Each row comes from the steps of one path. Every step used is in the known rows, and no mark comes twice. Write the path behind each row, first mark first.
Known rows:
foni/kuvifu/pubopa/mufe: |  3.13 | -1.75 | -3.53 |  3.52 |  2.38 | -0.84 | -1.61 |  3.36 | -1.04 |  1.41 | -0.13 |  4.88 |  3.26 | -4.91 | -0.06 | -3.78 |  0.37 |
foni/mufe: |  2.85 | -3.13 | -1.84 | -0.07 |  3.23 |  0.55 | -0.49 |  1.66 | -0.18 | -0.34 |  0.72 |  0.83 |  2.55 | -4.32 | -0.13 | -3.55 |  2.00 |
foni/kuvifu/vopek: |  3.56 | -2.98 | -1.08 | -1.46 |  2.40 | -0.94 |  0.75 |  2.36 | -1.05 | -0.21 |  0.49 |  0.63 |  1.78 | -6.15 | -1.32 | -3.48 |  1.87 |
pubopa/sazam: |  3.35 | -3.39 | -0.83 |  1.11 |  2.14 | -1.19 | -0.74 |  1.80 |  0.71 | -0.16 |  1.13 |  0.07 | -0.05 | -2.84 |  1.17 | -2.17 |  3.41 |
mufe/kuvifu/vopek/foni: |  3.28 | -4.67 | -0.50 |  1.56 |  0.22 | -1.68 | -1.11 |  1.99 |  0.05 |  0.24 |  0.67 | -2.12 |  1.03 | -6.31 |  0.69 | -2.35 |  0.61 |
kuvifu/vopek/pubopa: |  2.31 | -4.73 |  0.63 | -0.20 |  2.49 | -1.88 |  1.12 |  3.24 | -0.98 | -0.42 |  0.23 |  3.74 |  1.64 | -5.06 |  0.01 | -3.64 |  2.65 |
pubopa/mufe/kuvifu: |  2.37 | -2.75 | -2.94 |  3.83 |  1.98 | -0.19 | -2.25 |  2.90 |  0.10 |  0.06 |  0.48 |  1.47 |  2.11 | -4.52 |  0.77 | -3.62 |  0.60 |
kuvifu/pubopa/mufe/vopek/foni: |  1.12 | -4.27 | -1.97 |  5.48 |  2.16 | -2.43 | -1.41 |  3.44 |  0.77 |  0.81 | -0.09 |  3.91 |  1.08 | -3.29 |  0.77 | -1.99 |  2.09 |
kuvifu/vopek/foni/mufe/pubopa: |  2.81 | -5.79 | -0.38 |  2.09 |  2.06 | -1.57 | -1.12 |  2.29 |  0.87 |  0.69 |  0.60 |  0.46 |  2.34 | -6.82 | -0.02 | -1.73 |  1.48 |
foni/mufe/kuvifu/pubopa/sazam: |  6.15 | -3.90 | -3.20 |  3.58 |  1.63 | -2.38 | -2.15 |  2.17 |  0.37 |  1.12 |  1.31 | -0.27 |  3.80 | -4.30 | -0.19 | -1.52 | -0.53 |
mufe/vopek/foni/kuvifu/pubopa/sazam: |  3.42 | -4.45 | -1.61 |  2.78 |  1.86 | -4.18 | -0.24 |  1.85 |  1.02 |  1.23 |  1.06 |  1.05 |  1.54 | -4.97 |  1.05 | -1.02 |  1.52 |
mufe/kuvifu/pubopa/foni: |  2.33 | -3.26 | -3.24 |  3.89 |  2.21 | -1.02 | -2.91 |  2.57 |  0.59 |  1.87 | -0.22 |  2.33 |  4.56 | -4.09 |  0.17 | -3.67 |  0.37 |
vopek/pubopa: |  1.23 | -4.05 | -0.09 |  0.48 |  2.95 | -0.87 |  0.42 |  2.65 | -0.65 | -0.01 |  0.43 |  5.05 |  2.47 | -4.69 |  1.48 | -4.27 |  2.61 |
vopek/pubopa/mufe/kuvifu: |  1.73 | -3.82 | -2.12 |  4.12 |  2.22 | -1.31 | -1.54 |  3.39 | -0.49 |  0.35 |  0.33 |  4.34 |  3.26 | -5.37 |  2.11 | -4.50 |  0.00 |
mufe/vopek/foni: |  0.32 | -4.73 | -0.27 |  1.20 |  2.65 | -1.50 |  0.33 |  1.76 |  1.28 | -0.42 |  0.76 |  1.00 |  0.37 | -4.12 |  1.05 | -2.21 |  3.44 |
kuvifu/vopek/pubopa/mufe: |  2.07 | -4.24 | -0.49 |  2.47 |  2.49 | -1.82 | -0.17 |  4.00 | -1.04 | -0.37 | -0.28 |  4.19 |  1.04 | -4.59 |  0.65 | -4.13 |  2.09 |
mufe/kuvifu/pubopa: |  3.67 | -3.37 | -2.35 |  2.85 |  1.62 | -1.25 | -1.44 |  3.05 | -0.26 |  1.19 |  0.60 |  3.19 |  4.02 | -4.65 | -0.66 | -2.43 |  0.19 |
mufe/kuvifu: |  2.58 | -3.35 | -1.80 |  1.20 |  2.03 | -0.23 | -1.07 |  2.19 |  0.14 |  0.04 |  0.97 |  0.86 |  2.71 | -5.06 |  0.24 | -3.15 |  1.07 |
mufe/vopek: |  0.75 | -4.01 | -0.79 |  0.17 |  4.05 | -1.04 |  1.09 |  2.60 |  1.06 | -0.98 |  0.87 |  2.48 |  1.17 | -3.15 | -1.02 | -2.41 |  4.10 |

Write each row's path:
|  1.23 | -5.23 | -0.87 |  0.25 |  4.84 | -1.81 |  1.59 |  2.55 |  0.37 | -0.95 |  0.87 |  4.17 |  3.49 | -4.66 | -0.09 | -3.55 |  2.35 |
foni/mufe/vopek/pubopa
|  2.70 | -3.52 | -1.36 |  1.51 |  2.63 | -1.99 |  0.19 |  3.58 | -1.60 |  0.04 | -0.17 |  4.11 |  2.26 | -6.60 |  0.58 | -4.86 |  0.82 |
foni/kuvifu/vopek/pubopa/mufe
|  2.20 | -2.87 | -1.96 | -0.34 |  3.00 | -0.65 | -0.75 |  1.87 | -0.17 |  0.38 | -0.35 | -0.24 |  2.31 | -5.50 | -0.58 | -4.59 |  2.12 |
pubopa/foni/kuvifu/vopek
|  1.04 | -4.03 | -1.90 |  1.25 |  4.00 | -0.36 | -1.20 |  1.66 |  0.09 |  0.43 | -0.27 |  2.78 |  4.31 | -4.56 |  1.92 | -5.72 |  1.61 |
vopek/pubopa/foni/mufe
|  2.45 | -3.78 | -1.28 |  0.79 |  1.83 |  0.06 | -1.26 |  0.84 |  0.14 |  0.13 |  0.57 | -0.78 |  1.84 | -5.22 |  1.78 | -3.32 |  1.43 |
vopek/foni/mufe
|  1.48 | -4.08 | -1.84 |  1.43 |  3.60 | -1.28 | -1.31 |  2.67 |  1.06 |  1.34 | -0.03 |  2.33 |  3.72 | -6.71 | -0.89 | -3.57 |  2.03 |
mufe/pubopa/foni/kuvifu/vopek
|  1.88 | -4.17 | -1.73 | -0.02 |  4.60 | -0.70 |  0.85 |  2.04 |  0.84 | -1.13 |  1.04 |  1.20 |  2.41 | -3.80 | -1.43 | -2.68 |  2.92 |
foni/mufe/vopek
|  1.48 | -2.96 | -2.39 |  2.87 |  2.84 | -0.52 | -2.19 |  2.62 |  0.38 |  1.57 | -0.61 |  3.45 |  3.30 | -2.78 |  0.22 | -3.77 |  2.33 |
kuvifu/pubopa/foni
|  0.52 | -3.15 | -1.88 |  0.48 |  3.64 | -0.81 | -0.67 |  1.77 | -0.35 |  0.96 | -0.27 |  4.02 |  4.30 | -5.97 |  2.29 | -6.10 |  1.47 |
vopek/pubopa/foni/kuvifu
|  0.93 | -3.94 | -1.11 |  0.21 |  2.78 | -1.74 |  0.70 |  1.38 |  0.79 |  0.01 |  0.88 |  0.93 |  1.56 | -6.11 |  0.93 | -2.94 |  2.20 |
mufe/vopek/foni/kuvifu
|  3.51 | -3.48 | -2.22 |  3.29 |  1.56 | -1.15 | -1.61 |  3.51 | -0.30 | -0.26 |  0.29 |  0.03 |  1.27 | -4.91 | -0.62 | -3.05 |  0.60 |
pubopa/mufe/kuvifu/vopek
|  0.35 | -3.38 | -2.59 |  2.08 |  4.01 | -0.27 | -1.93 |  2.11 |  1.37 |  1.68 |  0.15 |  3.79 |  4.52 | -6.22 |  0.62 | -4.12 |  1.89 |
mufe/pubopa/foni/kuvifu
|  5.15 | -3.73 | -2.29 |  3.84 |  1.11 | -2.77 | -1.96 |  2.73 |  0.49 |  1.29 |  1.19 |  1.18 |  2.65 | -3.88 |  0.23 | -1.29 |  0.56 |
mufe/kuvifu/pubopa/sazam
|  4.34 | -6.19 | -0.28 |  3.01 |  1.51 | -3.04 | -1.64 |  1.90 |  1.66 |  0.80 |  1.19 | -1.61 |  0.90 | -5.94 |  0.90 | -0.61 |  1.77 |
kuvifu/vopek/foni/mufe/pubopa/sazam
| -0.31 | -4.13 | -1.66 |  3.06 |  3.90 | -0.09 | -2.26 |  2.53 |  1.99 |  1.36 |  0.07 |  3.88 |  3.34 | -4.25 |  0.75 | -3.42 |  3.35 |
mufe/pubopa/foni
|  4.91 | -2.72 | -2.31 |  1.85 |  1.87 | -2.43 | -0.86 |  2.29 | -0.27 |  1.45 |  0.88 |  2.24 |  2.46 | -4.63 |  0.21 | -2.19 |  1.24 |
foni/kuvifu/pubopa/sazam
|  2.78 | -5.60 | -0.83 |  1.22 |  4.32 | -3.35 |  1.09 |  2.16 |  1.12 | -0.88 |  1.42 |  2.04 |  2.11 | -3.79 |  0.83 | -2.42 |  2.76 |
foni/mufe/vopek/pubopa/sazam
| -1.05 | -4.97 | -0.86 |  1.50 |  4.86 | -1.91 |  0.31 |  2.60 |  1.23 | -0.20 | -0.06 |  4.51 |  2.89 | -3.51 |  1.22 | -4.47 |  3.65 |
mufe/vopek/pubopa/foni
|  2.35 | -3.26 | -3.60 |  2.10 |  3.14 |  0.40 | -2.68 |  1.25 |  0.81 |  0.57 |  0.31 | -1.35 |  4.51 | -4.84 |  0.60 | -4.58 |  0.22 |
pubopa/foni/mufe/kuvifu
|  2.97 | -2.95 | -1.80 |  1.75 |  1.02 | -1.41 | -1.12 |  1.85 | -0.73 |  1.90 |  0.18 |  2.81 |  3.11 | -6.35 |  1.30 | -3.14 |  0.27 |
vopek/foni/kuvifu/pubopa
|  2.75 | -2.50 | -2.93 |  4.42 |  0.99 | -1.37 | -2.38 |  2.55 | -0.77 |  2.01 | -0.29 |  3.24 |  2.53 | -5.85 |  1.93 | -3.60 | -0.24 |
vopek/foni/kuvifu/pubopa/mufe
|  4.64 | -5.54 | -0.15 |  1.85 |  1.35 | -3.84 | -0.12 |  2.83 | -0.07 | -0.13 |  1.16 |  0.36 |  1.60 | -5.45 |  0.91 | -2.40 |  0.95 |
mufe/kuvifu/vopek/pubopa/sazam
